Each row comes from the steps of one path. Every step used is in the known rows, and no mark comes twice. Write the path behind each row, first mark first.
Known rows:
reke/nasof/besi/fibod/pagotop/tuke: -4 -9 11 2 -11 -20 4 -18 -7 -11 -4 -21 -19 6 18 12 -30 9
tuke/pagotop/nasof/fibod/besi: 0 7 -12 9 -11 0 -6 16 2 5 -11 -5 -24 -16 7 -2 -35 9
pagotop/nasof: 13 0 -16 -15 -11 -25 -10 -12 -6 1 -6 5 -7 5 1 0 -21 11
pagotop/fibod: 15 8 -10 -22 2 -32 -13 -10 -7 -7 -12 -5 -8 -8 7 5 -18 1
reke/nasof/fibod: 10 -17 -5 -2 -6 -14 -18 -2 -1 -4 1 3 -27 8 12 3 9 -8
reke/nasof/besi/pagotop: 8 -16 6 4 -12 -33 -3 -6 20 -2 4 -11 -17 14 17 -10 -15 -6
tuke/pagotop/nasof/besi/fibod: 1 3 8 -9 -4 -35 -12 3 9 -9 1 -9 -26 3 15 -9 -37 7
besi/fibod/pagotop: 9 -18 5 -6 17 -20 -3 -8 -3 -16 -6 -5 -3 2 21 6 -19 14
sakabe/reke/nasof/fibod: 7 -17 -2 1 -8 -18 -17 -9 7 -3 3 1 -18 23 20 5 18 -9
tuke/pagotop: 9 -9 -18 -25 -2 -41 -11 -8 0 9 -30 -4 -6 13 1 8 -14 22
tuke/pagotop/fibod/besi: 5 12 -12 1 -6 -22 -1 10 -2 8 -22 -10 -17 -17 11 7 -39 8
reke/nasof: 16 -24 -10 -4 -13 -33 -9 -11 -6 10 -3 9 -19 21 15 10 10 -2
nasof/fibod: 12 -6 -9 -17 6 -7 -22 -4 -1 -7 -5 0 -15 -3 7 -1 0 2
nasof/besi/fibod/pagotop/tuke: -2 -2 8 -7 -4 -16 2 -19 -7 -13 -8 -23 -10 -1 15 10 -36 15
sakabe/reke/nasof/fibod/pagotop: 7 -22 -2 10 0 -12 -5 -10 1 -11 -1 -8 -3 13 20 8 3 3
nasof/besi/fibod/pagotop: 9 -12 7 -1 11 -20 -4 -3 0 -15 4 -12 -6 -4 24 -3 -26 10
fibod/besi/nasof: 16 -5 -10 4 -1 -13 -14 13 -5 10 -4 11 -21 2 20 -5 -33 13
fibod/besi: 14 -2 -15 2 -4 -7 -4 5 -4 17 -9 5 -12 -8 18 6 -17 7
sakabe/reke: 15 -9 -10 -17 -2 -32 -13 -24 6 7 -8 3 10 32 24 10 13 7
sakabe/reke/nasof/fibod/besi/pagotop: -1 -14 9 19 -6 -10 1 2 26 -3 -2 -9 -18 12 26 -2 -13 -8
besi/pagotop: 10 -15 -1 -15 5 -29 -5 -14 15 -6 -13 -5 -3 13 10 -3 -14 6

Write each row's path:
12 4 -10 0 -15 -19 -5 -5 -3 -2 7 -12 -3 -8 8 -10 -34 10 : fibod/pagotop/nasof/besi
8 3 2 -16 5 -35 -5 -11 10 -17 -13 -13 -7 -4 7 -2 -29 -2 : besi/pagotop/fibod
-1 1 5 -13 -14 -23 1 -22 9 -5 -12 -24 -11 7 7 1 -34 9 : nasof/besi/pagotop/tuke
14 8 -11 -8 -19 -23 -12 -5 0 4 8 -6 -11 -4 7 -12 -27 5 : pagotop/nasof/besi
14 -10 -3 4 -22 -34 -11 -11 8 12 12 -4 -12 25 27 -1 7 -8 : sakabe/reke/nasof/besi
13 -7 -5 -11 7 -10 -28 6 -1 -11 -1 5 -23 3 10 -10 -15 7 : besi/nasof/fibod
8 7 -8 4 -2 -25 -11 18 -2 3 -14 -1 -25 -6 15 -4 -49 14 : tuke/pagotop/fibod/besi/nasof
6 -12 16 2 -5 -35 -13 -4 12 -4 15 -2 -26 23 35 -2 -4 -10 : sakabe/reke/nasof/besi/fibod
9 0 -10 6 -1 7 -10 13 -1 6 -4 0 -21 -17 16 1 -16 1 : nasof/fibod/besi
-2 -7 5 -11 1 -17 3 -23 -10 -14 -16 -17 -9 4 13 16 -31 19 : besi/fibod/pagotop/tuke
-7 2 4 0 -10 -3 4 -11 8 -5 -17 -21 -19 -3 9 6 -37 7 : nasof/fibod/besi/pagotop/tuke
5 3 11 1 -11 -41 -3 -10 19 -13 2 -19 -12 9 20 -5 -21 -13 : sakabe/reke/nasof/besi/pagotop/fibod
10 -5 -14 -4 -7 -19 -1 -13 -9 -7 -7 -3 4 -1 3 2 -29 18 : fibod/pagotop/nasof
10 -14 -5 0 11 -5 -14 2 -5 -18 -3 -6 -7 -4 12 -4 -23 16 : besi/nasof/fibod/pagotop
-5 -11 1 2 -13 -10 1 -26 -5 -10 -12 -20 -7 15 14 19 -11 10 : sakabe/reke/nasof/fibod/pagotop/tuke
-1 -4 -4 -10 -4 -3 -2 -21 -11 -13 -17 -21 -5 -4 4 13 -25 17 : nasof/fibod/pagotop/tuke
3 0 -5 6 -12 -16 3 -2 11 -2 -7 -4 -12 -2 8 -6 -41 7 : fibod/besi/pagotop/nasof
-1 -5 -2 -6 -3 -5 -6 -16 -11 -15 -14 -17 -11 -1 6 8 -34 20 : besi/nasof/fibod/pagotop/tuke
8 1 -10 -12 -5 -7 -18 -2 -1 -11 -1 -1 -17 -5 1 -5 -16 3 : pagotop/nasof/fibod
11 -4 10 -13 6 -27 -16 0 6 -7 8 -4 -22 2 24 -7 -18 0 : nasof/besi/fibod
8 9 -13 -9 -20 -33 -10 -2 4 6 -5 -12 -12 -1 2 -10 -35 13 : tuke/pagotop/nasof/besi
8 -19 10 8 3 -24 -2 -2 1 -13 8 -10 -14 3 26 0 -20 4 : reke/nasof/besi/fibod/pagotop
